Known rows, with every step that occurs:
V-B: [-11  -2  -5  -1   2   5   7   0  -1  11  11  -2  11  -5  -5   3 -11  -1
  -5   6   1   7   1   5   1  -1  -4   2   4  -1   8  -1  -3  -8 -15  -8]
E-B: [  8  -3   6   0   2   4   2  -6  -2  -5   2  -8   0  -1  -3   2   0   1
   8   2   3   3   4   8  -6   2 -12  -5   5  -3   6  -3  -6   3  -4  14]
H-V-C-L-G-Y-A: [  0  29   2   1  16   3  -8   7  -2 -20   5   9   6  -6   0   2   5  -3
 -15 -11   1   2 -27  11   3  15  24  -5  12  10 -10   4  10   3  -4   3]
C-L-G-Y-A-N: [  0  29  -8 -16 -12  10  -4   1 -12 -11  -5   1   9 -20   5   7  -8  -8
   0   6 -18  -3 -36   8  -5  22  12  -4  16   1 -12   9  10   0  -8 -14]
G-C-L-Y-A: [ 17  22  -8  -6  11  -7 -12   2  -6 -11 -12   9  11  -7   1  -7  -8   2
   6 -10 -25  -3  -7  10  -2  12  -1  -6   4 -14  -6  -7  10   2  -1  -2]
Y-A-N-V-C: [ -4  24  -6  -6 -12   5   2   5 -17 -18  -5   0  14 -21 -10 -10   4 -17
  13  13  -1  12 -21  15   9  11  11   1   4  11   8  10  10  -8 -14   2]
K-A: [  1  12  -1   0  -3  -1  -2  -2  -1  10   0   0   9 -21   8   7  -1  -1
   4   0  -9   2 -10  -4  -9  -6  -2   2   8  -7 -10   4   6  -3  11   7]
C-L-G: [ -2   1   1  -8   5   7  -9   2   4   1   3   2  -6  -1  11   8  -5   5
  -1  -5  -9  -5 -11   5  -6   1   8  -2   9  -8 -15   7   3   7  -7   2]
Y-A: [  8  13  -5  -3  -9  -1  -1   1  -8  -9 -13   1  17  -5 -12   1   4  -4
   4   7  -5   3 -13   0   1   7   8  -4   1  10  -3   5   6  -1  -1  -2]
N-A-K-Y-G-C: [ 11  19  -2  14   0  10   5 -17 -14 -20  26   0   4 -24   9   0  -4 -11
 -10   6 -35  -3  -7   7  -9   3   7   2  -1 -18  19 -11   7  -8  17  19]
E-V-C-L-G-Y: [-19  15  -4   4   0   6  -7   1  -2  -7  -3   5   3 -10  -4  11   0   1
  -6  -3  -8  12   0   7  -9  19   5   3  11   5 -12  22   7   2  -8  12]
N-A-K-Y: [-14  11   2   5 -11  12   8  -8  -4 -17  19   2   8 -22   6  -1  -2  -3
  -3   6 -24  -1  -6   6 -13  -7   1   3  -2 -10  10  -9   6  -2  19  17]
N-A-Y-L-C: [ -7   9  15   2  -7   3  15  -7 -11  -3  11   0 -18 -13 -21   7  -3  -1
  -6   0 -13  -3  10   8  -3   9  -3   9   2 -10   5  -8   1  22  13   2]
A-N: [ -9  10  -4  -5 -10   4   4   3  -8  -4   2  -4   0  -8  -2  -6  -1 -12
   7   8  -7   4 -11   7   8  12   0  -1   3  -3   8   2   2  -4  -8  -3]
N-A: [ -7   7   6  -3  -9   9   1  -4 -10  -7  11   3  -3  -4   0   0   7   0
  -4   3  -8   2   2   4  -6  -8  -2   5  -2   3   2  -7   8   2  15   5]
V-C-L: [ -6   8   3   2   8   7   0  11  10  -7  10   4   8   0   6  -5   1   2
   3 -12   7   9  14  11   4  10   8  -3  11  -1  -4  11   6   7 -11   6]
N-V-C: [ -5   4   5   2   7   3  -1   2  -4 -10   7   1  -3 -10   2  -5   0  -3
   6   0  12   8   2  11   2  -9   5   6   0   5   6   4   1  -5  -6   8]
C-L: [  1   7  -2 -10   4  -1   0   4   5  -1   4   1   1   0  15  -4  -4   6
  10 -10   2   0   1   7   1   3   5  -6  10  -1 -11  -1   6  10   3  -4]
B-V-C-L-G-Y-A: [ -3  25  -3  -2   4  18 -12   4  -8 -12  11   1   9  -8   7   7  -2  -7
   0  -9  -5  -3 -12   6 -12  10  14  -1  21   4  -7  21  11  -3  -3   1]
K-Y-G-C-L: [ 30  12 -10   6   9   0   4 -12  -4 -10  -6  -3   4 -13   9   0 -11  -3
  -3 -13 -22  -5  -5   8  -3  28  10 -10  13 -19   5  -4   6  -3   3   6]
K-A-N-V-C-L-G: [-14  25   0  -9  -3  10  -6   3  -7   0  12   0   1 -37  16   3  -5 -10
  13   6 -15   9 -27  13  -5  -3   8   5  15 -12  -9  13  11  -6  -6  11]
B-V-C-L-Y: [-14  11   0  -4  18   6 -14  11   4 -12  14  -1  -3   6  12  -9  -2   2
  10 -24   1   1   4  11  -7  -6   3   0  16  -8   2   6   7   4  -1   7]
K-Y-L-G: [  2 -13  -4   7  -9  11   1 -13   0  -2 -18  -6  -3 -11 -18  17 -11  -6
 -10  -4 -23 -12 -13  -3  -8  18  -7  -1   7 -15   0  -4  -9   3  -5  11]
B-V-C-L: [ -8  11  -1   1  13  12  -6  10   2  -4  21  -1  -2   6  17  -6   1  -1
  13 -18   8   2  15   9  -2   1   6  -2  16  -3  -2  13   8   4   0   8]
N-V: [  2   2   2  -8   2  -4  -1  -4 -10  -4   0   0 -11  -9  12  -4  -4   0
  11   3   6  -2 -10   6  -3 -18   3   4  -3   3   0  -6   3  -3   4   0]
K-Y-G-C: [ 30   8  -9  14   6   2   5 -16  -8 -10  -8  -4   4 -13  -4   3  -9  -7
  -8  -6 -22  -5  -4   2  -3  26   5  -5   6 -17  14  -4   1 -10   3   7]
G-C-L-Y: [ 11  12  -5  -3  18  -5 -12   1   0  -6  -2   8  -2  -2  11  -7 -11   5
   4 -14 -21  -4   1  10  -2   8  -7  -2   1 -22  -4 -12   5   3   0  -2]
C-L-G-Y-A: [  4  21  -4 -14  -5   7  -7  -1  -6  -9  -6   2   9 -14   4  13  -8   0
  -5   2 -11  -5 -28   4 -10  12  12  -4  14   3 -17   7  10   3  -1 -11]
K-A-N-V: [ -6  23  -4 -11 -10  -1   1  -2 -14   3   3  -3   0 -36  18  -2  -6 -12
  20   9 -11   6 -28   6  -3 -10  -1   4   8  -7  -4  -1   9 -10   9   4]
A-Y-G-C: [ 27  11  -3   8  13 -10   8 -16 -11  -1   1  -4 -18  -7  -4  -2 -11  -8
 -11  -4 -11  -6   0  -2   0  13  13  -5   2 -13   9  -6  -3   3  -5  -3]

Rows:
[ -9  16   1   1  11  19 -11   3  -2  -5  21   0  -4  -4  16   5  -6  -5
  -2 -14  -2  -5  -1   7 -12   5   9   3  19  -3  -5  17   6  -3  -1   1] -> B-V-C-L-G-Y
[  0  12  -1  -9   2   7  -7  -1  -1  -2   4   2  -4 -10  15  11 -12   4
  -7  -5  -9  -9 -18   4 -10   7   7  -1  11  -4 -16   4   6   3  -1 -10] -> C-L-G-Y
[ -9  29  -5  -5  -8  17  -4   8  -6 -18   3   2  17 -20  -6   3  -4 -11
  -6   4 -11   8 -21  13   0  29  15  -2  16   3  -3  20  10  -1 -20  -4] -> V-C-L-G-Y-A-N
[  2   2   7   8  11  15  -4  -1  -4  -7  18 -10  -1   3   0  -1   4  -5
  12  -7   7   4  18  10  -7   1  -9  -1  13  -4  13   9  -5   1  -4  24] -> E-B-V-C
[ 29  16  -4   0  15 -11   9 -14  -7  -2   3  -2 -17  -6   8  -4 -14  -4
  -4 -13 -10  -5   0   2   3  16  17  -9   9 -15   0  -7   3  11  -4  -5] -> A-Y-G-C-L
[  9   9   7  -3  23   7 -14  -1  -3 -20  20 -14  -9   1   4  -6   1  -3
  10 -23  -1   2   0  17  -8  -4   1  -6  22 -11  17   3   1   6  -6  19] -> E-B-V-C-L-Y-G
[-20   0  -9   1  -2  -3   5  -3  -7  10  -3   0  11  -4 -11   7  -4   0
   0   8  -6  17   6   5  -2   4  -9   2   3   6   2   9   0  -6  -9   7] -> E-V-B
[ -6  22  -6  -4 -12   2   2   1  -7   7   2  -4   8 -29   7   1  -3 -12
  11   7 -15   8 -18   1  -1   4  -3   1  10 -10  -3   5   7  -7   5   3] -> K-A-N
[ 19  13  -8  17   9   2   5 -14  -4 -13  16  -3  10 -21   7   0 -11 -12
  -6   2 -29  -5 -12   2  -4  11  12  -4   1 -23  20  -5  -2 -12   2  15] -> A-K-Y-G-C
[-12   1   3   8 -14  18   2 -15  -6 -13  19  -3  -3 -22  -5  12  -3  -9
 -10   8 -36  -9 -14   2 -13  -5  -1   6  -1 -15  10  -9  -2   4  12  21] -> N-A-K-Y-L-G
[ 11  26  -9  -2  14  -6 -11   2  -4 -15   4  10  17 -12  10 -10 -10  -2
   8  -3 -31  -3 -13  10  -2   3   5  -5   0 -18   0  -9   8   0   0   4] -> G-C-L-Y-A-K
[ -2  23  -7  -6 -18  12  -5  -5 -18 -10  -9  -2  10 -23 -12  11  -6 -15
 -12  18 -20  -3 -38   2  -6  19   9   2   7   3   0  11   4 -10  -9 -11] -> L-G-Y-A-N
[-14  28  -6  -9   5   9 -12  13  -8 -19   6  -1   7  -5   1 -13   1 -10
  17 -14  -7   6 -11  15   0   8   7  -4  20  -4   5  10  12   0  -7   3] -> B-V-C-L-Y-A-N
[ -4  25  -8 -23  -4  -5  -7   9  -5 -19 -14   0  10 -10  -4 -11  -4  -2
  14  -7 -16   4 -28  14   2   8   5  -9  13  -3  -4  -3  12   7  -5  -9] -> C-L-Y-A-N
[  1  32 -11 -10 -20   4   4  -2 -20 -13 -10  -2  18 -22  -7   0  -6 -15
   0  12  -7   3 -28   4   1  23   6  -3   9  11   2   1  10 -10   0 -20] -> G-Y-A-N
[ 15  12  -6   2  12   0  -1   0  -2   4   6   8   2  -1  18  -3  -9   2
   7  -8 -13  -3  11   9   3  14  -2  -3   2 -15  -8  -4   7   2   0  -1] -> G-C-L
[ 15  16  -1  -1   3 -11   8 -15  -6   6  -1  -8  -8 -27   3   7  -8  -6
  -3  -5  -8   0 -19  -8  -9  -5  15  -4  13  -8  -4   0   2   4   7   0] -> K-A-Y-G
[ 15   6   2  -2   6 -11   9 -13  -6  -4  -1  -8 -19  -7  -6  -1  -9  -5
  -8  -6   1  -3 -10  -3  -1   3  18  -6   7  -3   7  -3  -3   8  -4  -5] -> A-Y-G
[  1  13   0  -2  -1  -9   8  -8   0  10  -7  -2  -4 -25   4   5 -11  -1
   3  -2  -6   1  -9  -6 -12  -3   3  -1   9 -10 -15   0   2   5   9   1] -> K-A-Y
[  2  20 -11  -9 -20   3   9  -5 -16 -21 -26  -2  15 -30 -10  -5  -9 -12
  16   7 -14   4 -32  11  -5  20   5  -6   9   1   3  -1   7 -10   0   1] -> K-Y-A-N-V
[  1  -6   0  -1  -4  -8  13 -12  -4   6  -8  -6 -19  -4 -16   4 -13  -6
  -1  -7  -3  -8   3  -5   3   7  -1  -4   4  -5  -3 -14  -8  19  -4  -4] -> A-Y-L
[ 22   9  -3   3  18 -10 -17  -8 -10 -12  -1  -3  -6  -4  -7  -5  -5  -6
 -12  -9 -23  -6 -13   4   0  -1   3   1  -2 -18  18 -10   0  -6  -2  -1] -> L-Y-G-C
[ 31  15  -6   3  16  -2  -2  -8  -9  -3  12   0  -4  -2  14  -2  -3  -5
  -2 -10 -14  -3  -1   5   8  13  14  -6   7 -12   5  -1   8   1   0  -1] -> Y-G-C-L
[ 10  10  -1 -17  14 -10 -12   0   0 -15   2  -5  -7  -2   6  -7  -4   4
   1 -20  -9  -4 -20   9  -1  -7  12  -6  12  -8   3  -8   7   9   2  -6] -> C-L-Y-G
[ -5  10   4  -6  11   2   0   5  -1 -11  10   3  -2  -9  16  -8  -3   2
  15  -9  13   7   2  17   3  -8   9   1   7   3  -3   4   8   3  -5   6] -> N-V-C-L
[ -8  10   7  -4  -8   1  11 -11 -10  -6   6   2 -17 -10  -3  -2  -3   1
  -6   0  -7   1   3   2 -10  -5   2   2   0   0  -2 -10   4  11  12   1] -> N-A-Y
[ 11 -10  -3  12   1   8  -8 -12 -11   8   0  -1 -11  -2 -13  16  -7 -12
 -14   4 -28 -13   1  -4   3  13  -9   5  -3 -20   2  -3  -9   3 -10  10] -> Y-L-G-C
[  4  17   5  -1  35 -12 -12   7   5 -23  13   1 -10   5   3 -14   9   0
 -11 -28   5   3 -19  15  12  -1  23  -7  11  -2   8  -8   8   8  -4  10] -> H-V-C-L-Y-G
[  1  22  -9  -9 -18   3   3   4 -15 -11 -12  -1  16 -13 -13  -6   5 -14
   7  14 -11   8 -22   4   8  18   7  -5   5   7   4   8   7  -4  -8  -4] -> Y-A-N
[ 26  27  -5  -1  12 -11   5 -16  -7   8   4  -2  -6 -27  18   2 -14  -4
   3 -11 -17  -2 -10  -2  -7   8  14  -7  16 -20 -11  -2   8   7   8   1] -> K-A-Y-G-C-L
[  2   3   1   1  -5  -3   4 -16  -3  15  -7  -6 -14 -26  -8  19 -13  -7
  -6  -2 -19  -8 -17 -12 -13  -1   1   2   9 -16 -13  -2  -6  12   0   7] -> K-A-Y-L-G
[  5  17  -2  -3 -11   9  -8  -6 -12  -8 -11   2   9 -15 -12  18  -6  -7
 -17  12 -16  -7 -32  -2 -11   9   8   2   4   6  -6  10   3  -9  -4  -9] -> L-G-Y-A
[-13  26  -4  -9   0   4  -8  16   1 -24  -5   3  18 -11 -11 -14   1  -5
   8  -8  -9  12 -13  17   6  17   8  -5  13  -3   4   7  11   3 -18   1] -> V-C-L-Y-A-N
[  4   3   5   7  -6   8   5 -21 -19   1   6   1 -24 -11 -13  12  -8  -9
 -16   3 -30 -11   5   1  -7   7  -5   7  -4 -17  -1 -13  -4  13   3   9] -> N-A-Y-L-G-C
[ 11  -6  -2   9   2  -2   5 -18  -9   8  -6  -1 -23  -6 -18  12 -18 -10
 -14  -2 -24 -14   1  -5  -1  15  -2   0  -1 -20  -4  -8 -12  12 -12   5] -> A-Y-L-G-C
[  2   6  -2  -1  -6  -8  10 -14  -3  14  -7  -7  -8 -26  -4   9 -13  -6
   4  -6 -11  -4  -7  -9  -6   1  -2  -2  11 -11 -12  -9  -1  13   7   3] -> K-A-Y-L
[ -1  26  -4  -9  -2   8  -6  -2  -3 -11  11   2  14 -20  14  10 -10  -3
  -3   6 -18  -7 -32   4 -11   3  18  -4  11  -1 -11   7   8   1   0  -4] -> C-L-G-Y-A-K
[  3  18  -5 -20   4  -8 -11   7   0 -17 -15   4  11  -6  -1  -7  -4   7
  10 -12 -11   1 -22   8  -4  -1   5  -8  11  -2 -10  -4  11   9   0  -7] -> C-L-Y-A
[-23  10  -4  -1   8  -6 -11   8   3 -14  -9   5   4  -1  -8  -5   3   6
   5 -12  -8  18   7  13  -4   7  -3   0   8   1  -6  13   7   7  -8  16] -> E-V-C-L-Y
[  2  -1   9   7   1   3   4   2  -1   6   5  -1  -1  -5 -21  12   0  -2
  -3  -1  -6  -4   9   8  10  15  -7   9   2 -10   9   3  -3  15   1   1] -> Y-L-C
